Every row comes from one small tree of marks. The marks that hang from a mark follow it in brackets, in the order of their numbers. Every link used is in the known rows. Which tree was each row made from?
Known rows
z880(z823 z862 z915): [ -1   2  -3  -3  -2   4   1   2  -2  -4  -5   9   0 -32 -10   0   0  -3
  -2  -1   4  -6  -5  -1   0   8  -9   6  -7  -1   1   4   2]
z758(z58): [ 2 -4 -3  1  1 -3  2 -1  3  1 -1  0 -4 -1 10  5 -3  0 -1 -4  0  2  0 -2
 -2  2 -1  0  1 -1 -1 -1  1]
z461(z28(z164)): [ -4   4  -2  -9   1   2  -5  -2   1  -2  -7  -1  -4  -3   4   0   5   3
  -2   0  -3  -1   1   9  -3  -4  -3   1  -3  -3  -1 -12  -3]
z720(z880(z915)): [ -3  -1  -1   0  -3  -1   0   1   1   6   6   1   0 -12  -2  -4  -2   3
   0  -7   1  -5  -3   0  -1   2  -4   1  -3  -1  -2   2   3]
z880(z823 z862 z915(z58(z752 z758))): [  3  -6  -9   3   2   0   4   7   2   1  -7   3  -7 -36   8   8  -6   1
  -4  -8   6  -9  -4  -8  -4   6 -13   6   0  -4  -3   1   3]
z862(z880(z823 z915(z58))): [  2   0  -2   5  -1   1   4   8  -2  -3  -3   3  -3 -29  -1  -4  -4  -4
  -3   0   3  -8  -4   1  -1   3 -12   2  -1   0   2   6   5]
z374(z862): [ 0  1  0 -5 -1  2 -3 -2 -2 -3  0  2 -2 -1 -4 -2 -2 -5 -1  5 -1 -3 -1 -2
  0 -2 -3 -4  2  1 -1  3  1]
z900(z823(z880(z915(z58)))): [ -1   2  -2   4  -2   1   2  10   2   1  -3   0  -4 -26  -3  -1  -3  -5
  -7 -11   4  -6  -6   0   0   3  -9   0  -1   0   2   6   5]
z752(z58(z758(z156))): [  4  -9  -3   1   3  -7   3   2   8   4  -1  -3   0  -4  16  15  -7   7
   0  -7   4   1   2 -11  -2  -4  -4  -1   9  -5  -1  -2   1]
z72(z927(z277(z28(z461 z720(z880))))): [ -6  20   2 -12  -5   6  -3  -4   8   2  12 -19  -9   0  14  -5  12  12
  -9   3  -1  -6  11  14  -2  -5   4  -1  -4   2   8 -13  -5]
z900(z823(z880)): [ -2   6   2   2   0   2   0   6   1   0  -2   2  -1 -15  -7  -4  -1  -3
  -5  -9   1  -3  -5   0   2   3  -6   1   2   3   5   4   1]
z374(z862(z880(z915(z58(z752))))): [  3  -3  -5   5  -2  -1   0   5  -1  -3  -1   2  -8 -18   2  -5  -8  -8
  -4   1   0  -9  -4  -2  -1   1 -13  -3   5   0  -1   6   6]
z58(z752 z758(z156)): [  4 -11  -3   6   5  -8   0   1  10   6   0  -3  -8  -4  18  13  -7   7
   0  -8   4  -2   1 -11  -2   0  -4  -1   8  -6  -2  -2   1]
z927(z277(z28)): [ -3   6   0  -5  -2   0   0  -2   4  -4   4 -15  -2  -1   8  -1   5   4
  -3   5   1  -3   7   7   0  -2   0  -1  -2   0   7  -8  -3]
z823(z880(z862 z915(z58))): [  0   1  -7   1  -2   0   3   9   2  -2  -4   1  -8 -26  -2   1  -4  -7
  -5  -8   5  -6  -5  -2  -1   6 -10   5  -3  -1  -1   4   2]
z277(z28(z720)): [-5 11  2 -7 -1  3 -3 -1  2  0  4 -5 -8 -2  5 -1  3  7 -4 -1 -3 -1  3  8
 -2 -4 -1  1 -5  1  2 -8 -2]
z277(z28(z164 z461)): [ -8  10   1  -9  -1   7  -5  -1   2  -2  -3  -4  -7  -4   7   0   5   3
  -5   3  -5  -3   4  12  -3  -4  -4   0  -6  -1   1 -17  -6]
z461(z28(z720(z880(z915(z58))))): [ -3  10  -2  -9  -2   2  -4   1   4   6   3  -4 -11 -12   8  -3   2   7
  -3  -8  -1  -6   0   7  -7  -4  -2   2  -6  -1  -5  -6   3]
z461(z28(z164 z720(z880))): [ -7  12   0 -13   1   6  -8  -3   2   6   0   0  -9  -4   4  -5   6  11
   0  -7  -6  -5   1  12  -7  -5  -2   3  -4   1  -4 -14  -4]
z915(z58): [ 2 -2 -4  0  1  0  2  3  2  1 -1 -5 -3 -2  7  3 -2 -1 -1 -1  1 -1  1 -1
 -4 -2 -1  0  2 -1 -3  0  0]
z277(z28): [-3  4  1 -4 -1  0  0  0  2 -4  2 -6 -2 -2  5 -1  2  2 -4  2 -1 -1  2  5
  0 -2 -1  0 -2 -1  4 -6 -2]
z823(z880(z862)): [ -2   6  -2  -1   1   1   0   6   1  -2  -3   4  -5 -14  -6  -2  -2  -4
  -2  -6   2  -4  -4  -2   1   6  -6   6   1   1   2   3  -2]
z28(z720): [-2  7  1 -3 -1  3 -2 -1  1  4  3  2 -6  1  0 -1  1  5  0 -3 -2 -1  1  4
 -2 -2  0  1 -2  3 -2 -2 -1]
z907(z752(z58)): [  1   1  -3   4   1  -4   4   3  -1   2  -4  -1  10  -3  10   2  -2   1
   0 -10  -2   4   3  -4   1  -3  -6  -1  10   2  -1  -1   2]
z28(z164 z461 z720(z880(z823 z862))): [-10  21   1 -14   1  15  -8  -2   1   8  -1   9 -11 -19  -4  -4   5   9
   0  -6  -6  -9  -1  11  -7   1  -7   8  -5   4  -5 -12  -7]
z752(z58): [ 1 -2 -2  1  0 -2  3  1  0  1 -2 -1  5 -1  5  4 -2  2  0 -6 -1  2  1 -3
  0 -3 -3  0  6  1  0 -1  0]
z758(z156): [ 2 -4  0  0  1 -4 -1 -1  6  0  1 -1 -3  0  5  7 -4  0  1  0  3  1  1 -4
 -1  1  0 -1  0 -3  0  1  0]
z927(z277(z28(z461 z720(z880)))): [ -8  21   3 -11  -3   6  -5  -3   6   5   9 -14 -11  -2   9  -6   7  11
  -4   1  -3  -7   7  12  -3  -5   1   2  -4   3   3 -14  -4]
z862(z880(z823 z915(z58(z752)))): [  3  -2  -4  10   0  -1   4   9  -1  -1  -4   2  -5 -29   3  -4  -5  -4
  -4  -4   2  -9  -5   0  -1   4 -14   3   3   0   2   4   6]
z927(z277): [ -1   2  -1  -1  -1   0   1  -2   3  -1   2 -10  -1   1   3  -1   3   2
   0   4   2  -2   5   2   1  -1   1   0   0   1   4  -3  -1]
z927(z277(z28(z720(z880)))): [ -7  13   2  -9  -2   3  -3  -3   6   4  11 -14  -7  -2   7  -5   6  12
  -2  -1  -1  -6   7   9  -2  -3   0   1  -2   2   4  -9  -4]
z915(z58 z880(z823 z862)): [  0   4  -5  -5   5   2   5   3  -1  -5 -14   1  -3 -20   0   3  -3   1
  -1  -3   3  -6  -1  -2  -5  12  -1   9   2   4  -4   3  -3]
z823(z880(z862 z915(z58(z758)))): [  0  -2  -8   0  -1  -1   3  10   4   0  -4   1 -10 -27   3   5  -6  -3
  -5  -8   7  -8  -4  -7  -2   5 -10   4  -1  -4  -2   3   2]

Write each row's tree
[  4  -7  -7  10   0  -5   4   9   3   2  -2  -2  -9 -20  12   1  -8  -1
  -3  -5   3  -8  -3  -5  -1   1 -12   1   5  -4  -2   3   5]	z862(z880(z915(z58(z752 z758))))
[ -7  14   0  -9  -1  10  -7  -2   2   5  -3   4 -12  -1   2   0   6   6
  -1  -1  -6  -3   3  13  -5  -5  -2   2  -6   2  -5 -14  -5]	z28(z164 z461 z720)
[  1  -3  -4   2  -1   2   3   5  -1  -1  -3   1  -1 -25   1   3  -2  -2
  -4  -2   4  -4  -2   0  -3   2  -7   1  -5  -2  -1   3   5]	z880(z823 z915(z58))
[ -7  12  -3 -15  -1   7  -7  -2   2   3  -1   4 -11 -18   0  -4   5   9
  -2  -8  -3  -8  -1  11  -7   0  -7   6  -8  -1  -5 -12  -3]	z461(z28(z164 z720(z880(z862 z915))))
[  2  -3  -8   1   8  -3   6   5   3   1 -15  -1  -8 -23  12   9  -7   6
  -2  -9   3  -7  -1  -9  -6  11  -5   9   9   1  -6   0  -2]	z915(z58(z752 z758) z880(z823 z862))
[  1  -2  -8  -2  -3   1   3   4   1  -2  -4   1  -5 -21   1   3  -4  -5
  -3  -2   5  -6  -3  -2  -3   4  -7   4  -5  -3  -4   2   2]	z880(z862 z915(z58))
[  1  -5  -9   5   1  -3   4  11   5   2  -4   0 -12 -28   8   6  -8  -3
  -5 -13   6  -8  -5  -8  -2   5 -12   5   2  -3  -2   2   2]	z823(z880(z862 z915(z58(z752 z758))))
[-10  18   2 -11   1  13  -8  -1   1  10   1   6 -10 -12  -1  -4   6  11
   0  -6  -7  -7   1  12  -6  -3  -5   5  -5   4  -5 -12  -5]	z28(z164 z461 z720(z880(z823)))
[ -2  -1  -2   0   0   2   2   5   1   5   3   0   0 -25   1  -2  -2   2
  -2  -8   3  -7  -4  -1  -5   2  -7   3  -2  -1  -2   4   4]	z720(z880(z823 z915(z58)))
[  1  -2  -9   5  -1  -2   4  10   3   0  -4   1 -10 -26   3   1  -6  -6
  -6 -12   4  -8  -5  -3  -2   7 -11   5   1  -1  -1   3   2]	z823(z880(z862 z915(z58(z752))))
[ -2   3  -4   0  -3   0   1   7   1  -3  -3   5  -5 -25  -8  -2  -3  -6
  -4  -7   5  -6  -6  -2   1   7  -9   5  -4   0   2   4   2]	z823(z880(z862 z915))
[  1   1  -7   1   6  -1   6   4   0  -2 -15   1  -5 -21   6   4  -5   1
  -2  -8   1  -7  -2  -3  -6  13  -4   9   7   4  -4   1  -2]	z915(z58(z752) z880(z823 z862))
[ -5  10  -2 -11  -4   5  -1  -4   7  -4   7 -17  -7   0  13  -1  13  11
  -9   5  -1  -3  12  15  -2  -5   1  -2  -4   1   9 -15  -7]	z72(z927(z277(z28(z164 z720))))
[ -1  -2  -5   5  -2  -2   3  10   2   1  -1  -2  -6 -19   2   1  -4  -5
  -5  -8   4  -4  -3   0  -1   2  -7   1  -2  -1   0   4   4]	z823(z880(z915(z58)))
[  4  -6  -4   5   1  -3   3   8   6  -2  -2   0  -7 -31   7   5  -9   0
  -2  -1   7  -8  -3  -7  -2   2 -13   2   1  -5   0   6   6]	z862(z880(z823 z915(z58(z758(z156)))))
[ -6   8  -4 -12  -1   5  -6   1   3   6   0  -2 -12 -13   8  -2   3   9
  -3  -9  -4  -7   1  12  -9  -5  -6   2  -6  -2  -7 -12  -1]	z461(z28(z164 z720(z880(z915(z58)))))
[ -2   7  -2  -5   3   1   3   0  -2  -5 -13   6   0 -18  -8   1  -2   2
   0  -2   2  -5  -2  -1  -2  14  -1   9   1   5  -2   3  -3]	z915(z880(z823 z862))
[  2  -5  -6   5   7  -4   6   6   3   3 -13  -4  -6 -16  15   9  -7   8
  -2  -9   2  -5   0  -7  -6   7  -3   5  10   1  -5   0   0]	z915(z58(z752 z758) z880(z823))
[ -8  14   1 -14   3   8  -8  -2   1   5  -1   2  -8 -13   1  -5   7  12
  -1  -7  -6  -6   0  13  -7  -3  -5   4  -4   2  -2 -13  -3]	z461(z28(z164 z720(z880(z823))))
[  0   0  -6  -5   6   0   5   4   2  -2 -15   0  -5 -22   5   9  -6   5
  -1  -3   5  -7  -1  -7  -6  10  -3   9   5   1  -6   2  -3]	z915(z58(z758) z880(z823 z862))
[  5 -15  -9   7   0  -7   4   6   9   5  -1  -5 -10 -16  20  13  -9   2
  -3  -8   7  -4   0  -9  -5   0  -7  -1   2  -8  -5   0   5]	z880(z915(z58(z752 z758(z156))))
[  5 -11  -5   7   4  -9   2  -1  10   4   0  -2  -9  -3  22  13  -8   1
  -1 -10   2   1   1  -7  -4   3  -4   0   6  -4  -1  -2   3]	z758(z58(z752) z156)
[ -7  14  -1 -16   2   7  -8  -3   2   4  -2   3 -11  -9   1  -5   5  10
  -1  -7  -5  -7   0  11  -7  -1  -5   7  -4   0  -5 -13  -6]	z461(z28(z164 z720(z880(z862))))
[  6 -11  -7  10   1  -8   3   8   8   2  -1  -3 -11 -21  16   6 -11   0
  -3  -5   6  -8  -2  -8  -2   2 -12   0   6  -6  -2   3   5]	z862(z880(z915(z58(z752 z758(z156)))))
[ -7  18   3  -6  -3   9  -5   0   1  10   5   5  -9 -20  -3  -5   3   7
  -2  -7  -2  -8  -2   8  -4  -1  -4   4  -8   4  -3  -4   2]	z28(z461 z720(z880(z823 z915)))
[-10  18  -1 -14   0  13  -8  -3   2   8   1   7 -13  -8  -1  -4   5   9
   0  -6  -6  -8   1  10  -6  -1  -5   7  -4   3  -7 -13  -8]	z28(z164 z461 z720(z880(z862)))
[  1   2  -7  -4   3   0   4   2   1  -4 -12  -2  -4  -9   3   4  -4   0
  -1  -3   3  -4   0  -3  -5  10   1   7   3   3  -6   2  -3]	z915(z58 z880(z862))
[  4 -12  -7   2   0  -5   3   5   9   2  -1  -5  -7 -15  14  13  -8   2
  -2  -3   8  -3   0  -8  -4  -1  -5  -1  -2  -8  -5   2   5]	z880(z915(z58(z758(z156))))
[-10  13  -1  -9  -4  10  -7  -1   3  10   3   5 -12 -12   1  -3   4   8
  -1  -7  -5  -8   1  13  -6  -4  -6   3  -8   2  -7 -12  -3]	z28(z164 z461 z720(z880(z915)))
[  2  -4  -7   5   4  -5   5   3   2   1 -10  -6  -6  -3  13   4  -5   2
  -2  -8   0  -3   1  -2  -5   7   1   3   8   3  -6  -1  -1]	z915(z58(z752) z880)
[ -6  19   3  -7  -1   8  -6  -2   3  11   6   1 -10   0   2  -5   3   8
   0  -5  -5  -5   1   7  -4  -3   1   3  -3   4  -5  -7  -2]	z28(z461 z720(z880))
[ -1  -3  -4   5   1   0   3   5   1   8   3  -1  -3 -25   6  -2  -3   3
  -3 -12   1  -8  -4  -2  -5   3  -9   3   1   0  -2   2   4]	z720(z880(z823 z915(z58(z752))))
[  1  -7  -5   2   0   0   4   6   2   1  -3   0  -3 -28   6   8  -4   2
  -3  -3   6  -5  -2  -5  -4   0  -8   1  -3  -4  -2   3   5]	z880(z823 z915(z58(z758)))
[  3 -10  -8   9   1  -8   3  11  10   4  -1  -4 -12 -22  15  11  -9  -1
  -5 -13   7  -5  -3  -9  -3   2 -10   0   3  -6  -2   3   5]	z823(z880(z915(z58(z752 z758(z156)))))
[ -5  10  -1 -12   0   5  -7  -2   1   1  -4   1 -10  -2   4  -1   6   8
  -1  -2  -5  -2   2  13  -5  -5  -2   2  -5   0  -3 -14  -3]	z461(z28(z164 z720))
[  3  -6  -8  -2   2  -1   3   5   6  -1  -6   2  -7 -35   6  13  -7   1
  -3  -3  10  -8  -3 -10  -5   6 -11   5  -4  -7  -3   4   3]	z880(z823 z862 z915(z58(z758(z156))))
